Each row was made from one walk, in order. Every step used is in the known rows, and no mark comes twice. Write each row's walk.
Known rows
U -> V -> K: [-4.50  4.88  2.02 -0.51 -2.69  1.30  1.00 -1.10  0.21  1.58 -0.01  2.77
  3.59  1.56 -2.00 -0.80  0.50 -0.12 -0.64  3.00  3.00 -0.71 -1.19  2.85]
B -> U -> R -> J: [-1.80  0.32 -0.88  0.10 -0.32 -0.63  1.31 -2.43 -0.27 -1.08  1.97 -0.47
  8.04 -0.75 -0.05  1.20 -2.29  5.70 -2.15  0.76 -0.99  2.01 -1.93  0.95]
A -> U: [ 0.01  0.94  1.99 -1.55 -1.29  0.52 -0.17  2.19  1.25 -2.14  1.32 -3.07
  1.56  1.72  0.11  1.77  3.68  1.23 -0.19  2.80 -1.15  1.24 -1.46 -1.00]
R -> U -> B: [ 2.07  0.97 -2.76 -0.13  0.93  1.86  1.00  1.29  1.29 -2.40  1.14  0.02
  0.34  3.70 -1.10 -0.63  2.20 -0.12  0.26  4.17 -3.42  3.07 -1.43  0.77]
V -> K: [-4.78  4.30  3.33  0.17 -2.34  0.67 -0.28 -1.07 -0.46  1.48 -1.14  1.20
  2.14 -0.78 -0.65 -0.28  0.23  0.24 -0.91  1.93  1.28 -0.58  0.18  1.44]
C -> U -> V -> K: [-2.80  5.53  2.05  0.11 -2.82  1.08 -0.73 -0.26  0.22  0.28  0.37  3.37
  3.43  1.56 -1.44 -0.72  0.71  0.52 -1.02  3.73  4.50  0.75 -1.89  3.28]
A -> U -> R: [ 0.22  2.41  0.10 -2.88 -0.33 -0.18  1.87 -0.01  0.80 -2.65  1.35 -0.65
  3.63  1.69  0.76 -0.28  2.31  1.60 -0.59  0.69 -1.38  1.75 -1.39 -0.18]
B -> J -> R -> U -> C: [ 1.16  1.90 -3.68 -3.97  0.59  1.88  1.47  0.48  0.59 -4.67  1.26  1.73
 -0.24 -0.35  0.16  0.35  2.67  0.96 -0.89 -0.55 -3.21  1.98 -1.18  0.09]
J -> R -> B -> U: [ 0.25  3.87 -1.30  0.55 -0.38  2.63 -0.14  1.85 -0.82 -4.17  1.10  1.68
  5.90  3.26 -2.63  1.74 -1.03  4.61 -1.34 -2.38  0.53  3.09 -1.86  0.00]
A -> U -> B -> R: [ 2.93  1.98  0.10  4.38  0.26  0.19  0.34  2.68  2.24 -1.88  1.80  0.01
  4.35  4.88 -3.58 -0.07  3.47  2.16  0.93  4.08 -5.12 -1.22 -2.64 -0.48]
J -> R -> B: [ 0.49 -0.19 -2.89 -1.38  1.65  1.58 -0.15  1.03 -0.26  0.63  1.28  3.60
  2.32  1.88 -2.71  0.88 -2.63  1.88 -0.59 -0.54  0.86  0.92 -1.06 -0.89]
B -> R -> J -> U -> V: [-0.49 -1.21 -4.26  0.52 -2.04  0.60 -0.04  0.14  1.61 -0.40  2.37  1.87
  4.75  1.92 -3.98  0.69  0.15  2.16 -0.15  2.20  1.79 -1.33 -4.50  1.30]
R -> U -> V -> K: [-3.11  5.46  1.04 -2.00 -2.72  2.87  1.78 -0.57  0.92  0.94  0.30  2.52
  3.64  2.40 -1.80 -1.08  1.82 -0.45 -0.59  3.57  3.08  0.45 -1.15  2.71]
R -> B -> J -> U: [-1.20 -2.94 -3.91  0.98 -2.08  1.72 -0.87  1.01 -0.70 -0.90  1.35  0.32
  2.51 -1.20 -2.40  1.18 -1.10  0.50 -0.23  1.67  2.27  0.74 -2.47 -0.83]
B -> R: [ 2.76  1.46 -0.14  3.88  0.18  0.32  0.49  1.17  1.39  0.06  0.62  1.39
  3.49  2.37 -2.73 -0.82  1.44  1.34  0.85  0.49 -2.43 -2.83 -0.80 -0.70]
B -> J: [-1.17 -2.05  0.35  1.32 -1.02  1.63  2.06  0.18 -0.82  1.33  0.88  0.19
  2.12 -0.91  0.03  0.42 -0.22 -1.06  0.27  2.01  1.24  0.00 -0.37  0.48]
R -> B: [ 2.20 -0.44 -2.17  0.17  1.90  1.02  0.37 -0.06 -0.55  0.96  1.98  1.16
  4.35  2.45 -1.61 -0.67 -3.48  1.10 -0.22  2.94  2.15  2.44  0.32 -0.54]
C -> U: [ 3.43  1.17  0.21  1.30 -0.17 -0.59 -3.35  1.65 -0.05 -2.82  0.81  1.48
 -0.27  0.04  1.30  0.07  0.54  1.28 -0.74  1.48  3.13  3.05 -1.24  1.07]
U -> C: [ 0.87  1.77 -1.75 -1.18  1.13 -1.30 -0.27 -1.15 -0.34 -3.84  1.11  0.28
  0.13 -0.97  0.62 -0.44  0.21  1.22 -0.73  0.46 -2.76  1.49 -0.23  0.32]
R -> B -> U -> V: [ 1.36  3.26 -2.53  0.07 -0.60  2.48  1.76  0.75  0.24 -2.70  2.76  2.24
  7.16  5.90 -3.20 -0.24 -0.95  2.30 -0.41  1.29  3.38  2.82 -2.63  2.15]
B -> R -> J: [ 0.09 -1.95 -0.43  3.27  0.16 -0.81  0.24 -1.07  1.09  2.08  1.90 -0.07
  6.62 -0.43 -2.04  1.19 -1.40  4.46 -0.78  2.87 -2.06 -1.79 -1.65 -0.14]
C -> U -> B -> J -> R: [-1.90 -0.74 -1.36  0.14 -0.72  1.39 -0.71  2.62 -0.04 -1.04  0.24  4.13
 -1.19 -0.48 -1.76  2.38  1.51  1.06 -0.50 -1.02 -1.70 -0.35 -3.46  0.68]

Which walk is each row?
[ 1.38  3.71 -0.79  1.73 -0.19  2.26  0.31  1.06 -1.07 -4.19  1.62  0.08
  7.18  3.73 -1.91  0.61 -1.70  4.01 -1.15 -0.14  1.28  4.18 -0.89  0.19] : R -> B -> U
[-2.91 -0.85 -0.79 -0.87 -1.11  1.76  0.36  2.85  0.40 -0.80  0.40  2.63
 -0.41  0.12 -2.14  2.91  2.54  1.08 -0.21 -0.77 -3.02 -1.01 -3.48 -0.02] : A -> U -> B -> J -> R
[ 1.37 -1.42 -0.88  4.66  0.54 -1.15 -1.05 -0.22  1.20  0.43  2.65  0.56
  6.68  0.75 -2.30  1.12 -0.99  5.04 -0.93  5.18 -2.73 -0.05 -2.86  0.63] : C -> U -> B -> R -> J
[ 0.93  2.45 -0.22 -2.29  0.27 -0.88 -0.36  0.40  0.55 -5.37  1.99 -1.85
  1.22  0.30  0.78  0.89  2.78  2.08 -0.82  2.28 -3.47  2.37 -1.26 -0.33] : A -> U -> C
[-0.78  0.71 -3.40 -1.84 -1.02 -0.38  0.27 -0.96  0.04 -2.73  0.29  1.18
  1.98 -0.74 -0.43 -0.75  0.27  1.25 -0.62 -2.19 -0.37  0.53 -2.00 -0.17] : J -> U -> R
[ 4.68  2.12 -0.97  5.82  0.80 -0.34 -1.34  2.40  1.61 -2.22  1.63  2.31
  3.58  4.06 -3.08 -0.92  1.98  2.12  0.64  3.72 -3.18 -0.32 -2.52  0.46] : C -> U -> B -> R
[-1.78 -1.82 -1.18 -0.69  0.37 -1.31  1.27 -2.97  0.02  1.26  1.79 -0.04
  6.06 -1.70  0.25  0.64 -2.60  3.98 -1.70  1.73 -0.94  0.81 -1.40  0.71] : U -> R -> J
[ 0.78  4.55 -1.02 -0.15  0.05 -0.20 -0.20 -0.37 -0.82 -7.23  1.27 -0.31
  2.98  0.39  0.08  0.35  0.69  3.53 -1.36 -1.03 -2.75  3.19 -1.07  0.69] : B -> U -> C
[-0.92 -1.49  0.34  1.93 -1.00  1.49  1.71  1.61 -0.05 -0.68  2.02 -1.12
  3.17  1.52 -0.87  1.19  1.82 -0.19  0.26  5.78 -1.69  1.68 -2.18  0.66] : A -> U -> B -> J
[ 1.58 -1.02 -2.00  1.09  0.49  1.88  2.27 -0.06 -1.24  0.45  2.77  2.30
  6.42  1.07 -0.32 -0.77 -2.53  0.54 -0.43  3.93  3.42  3.20 -0.78  0.71] : C -> U -> R -> B -> J
[-2.66 -3.49 -3.32  0.43 -2.27 -0.57 -2.56 -0.46  0.23 -0.91  0.74 -1.13
  1.92 -3.16 -1.63  2.38 -0.88  3.22 -1.25  0.54  0.01 -0.32 -3.15 -0.67] : R -> J -> U
[ 2.33  0.86 -3.16 -1.09  2.33  0.74  1.79 -1.13 -0.59  0.09  2.32  2.30
  6.27  2.84 -1.08 -1.69 -3.61  1.50 -0.57  1.88  1.77  3.05  0.03 -0.20] : U -> R -> B
[ 2.31  1.30 -2.18 -1.85  1.70  0.96  1.70 -0.07  0.04 -1.08  2.95  0.73
  6.93  3.75 -1.13 -0.74 -1.77  2.17 -0.69  3.25  1.31  3.60 -0.61 -0.64] : A -> U -> R -> B
[-1.53 -1.66 -4.35 -0.83 -2.11  0.50 -0.32 -0.28  1.10 -0.45  2.24  1.35
  3.44  1.14 -3.07  1.00 -0.39  1.68 -0.44  1.85  2.54 -0.39 -4.25  1.56] : R -> J -> U -> V
[ 0.34 -2.34 -1.33  1.44  0.30  2.33  2.34  0.15 -1.20  1.95  2.38  1.10
  5.17  0.83 -1.20  0.03 -2.66 -0.32  0.01  4.00  2.71  1.71 -0.18  0.10] : R -> B -> J
[-4.34  4.72  0.71 -2.29 -3.23  3.69  2.26  0.08  0.72  1.31  0.20  3.78
  3.53  1.69 -2.33 -0.13  2.11 -0.37 -0.69  2.54  2.72 -0.36 -2.01  2.71] : B -> J -> R -> U -> V -> K
[ 4.17  3.22 -3.32 -1.52  1.30  1.18  1.35  0.18  1.40 -4.98  1.81  0.77
  2.00  1.51 -0.37 -1.25  2.90  1.39 -0.28  1.41 -3.77  1.58 -0.59 -0.18] : B -> R -> U -> C
[ 1.46  2.64 -3.68 -4.33  0.95  1.41  0.66  0.44  0.79 -5.13  0.91  1.73
 -0.98 -0.06  0.24  0.25  2.77  1.32 -0.87 -1.12 -3.49  1.93 -1.10 -0.16] : J -> R -> U -> C
[ 0.25 -1.51 -0.35  3.64  0.17 -0.89  0.15  0.03  1.64  0.77  2.79 -1.05
  7.21  1.36 -2.76  1.67  0.03  5.04 -0.72  5.55 -4.18 -0.64 -2.92  0.02] : A -> U -> B -> R -> J
[ 2.53  2.67 -1.26 -0.92  0.45 -0.87 -0.26 -0.42 -0.13 -3.08  1.00  2.51
  2.48  0.55  1.50 -1.49  0.12  1.53 -1.03 -0.10  1.59  3.01 -1.31  1.20] : C -> U -> R
[-1.04 -2.05 -0.82  2.68 -0.36  1.24  1.81  0.51 -0.62  0.46  1.46  0.32
  2.28  0.64 -0.95  0.28  0.07 -0.83  0.40  4.41 -1.18  1.10 -1.49  1.16] : U -> B -> J
[ 2.70  0.95 -1.12  2.80  0.81 -0.87 -2.68  1.72  0.23 -3.27  1.33  1.28
  0.12  2.43 -0.46 -0.12  0.80  1.23 -0.39  4.60 -1.06  3.62 -2.45  1.72] : C -> U -> B
[-3.16 -1.26 -0.87 -1.27 -1.13  1.82  0.58  1.77 -0.20  0.56 -0.41  3.47
 -1.13 -1.61 -1.50  2.42  1.13  0.57 -0.27 -3.23 -1.09 -2.15 -2.22 -0.17] : B -> J -> R
[ 0.43 -1.58 -1.86  0.46  0.56  2.08  3.36 -0.59 -1.25  1.48  2.56  1.84
  6.49  1.05 -0.84 -0.72 -2.79  0.09 -0.19  3.29  2.39  2.10 -0.36  0.35] : U -> R -> B -> J
[ 0.77 -1.46 -0.57  3.30 -0.40  1.00  0.18  1.37 -0.63 -1.00  1.79  1.08
  2.27  0.74 -0.38  0.23  0.32 -0.25 -0.04  5.29  0.36  2.61 -2.07  1.67] : C -> U -> B -> J
[ 2.83  1.49 -1.82 -0.13 -0.63  0.53 -0.74  1.18  0.96 -1.77  2.12  3.19
  1.96  3.39 -0.96 -0.62  0.69  0.45 -0.18  2.54  4.68  1.99 -2.95  2.75] : C -> U -> V
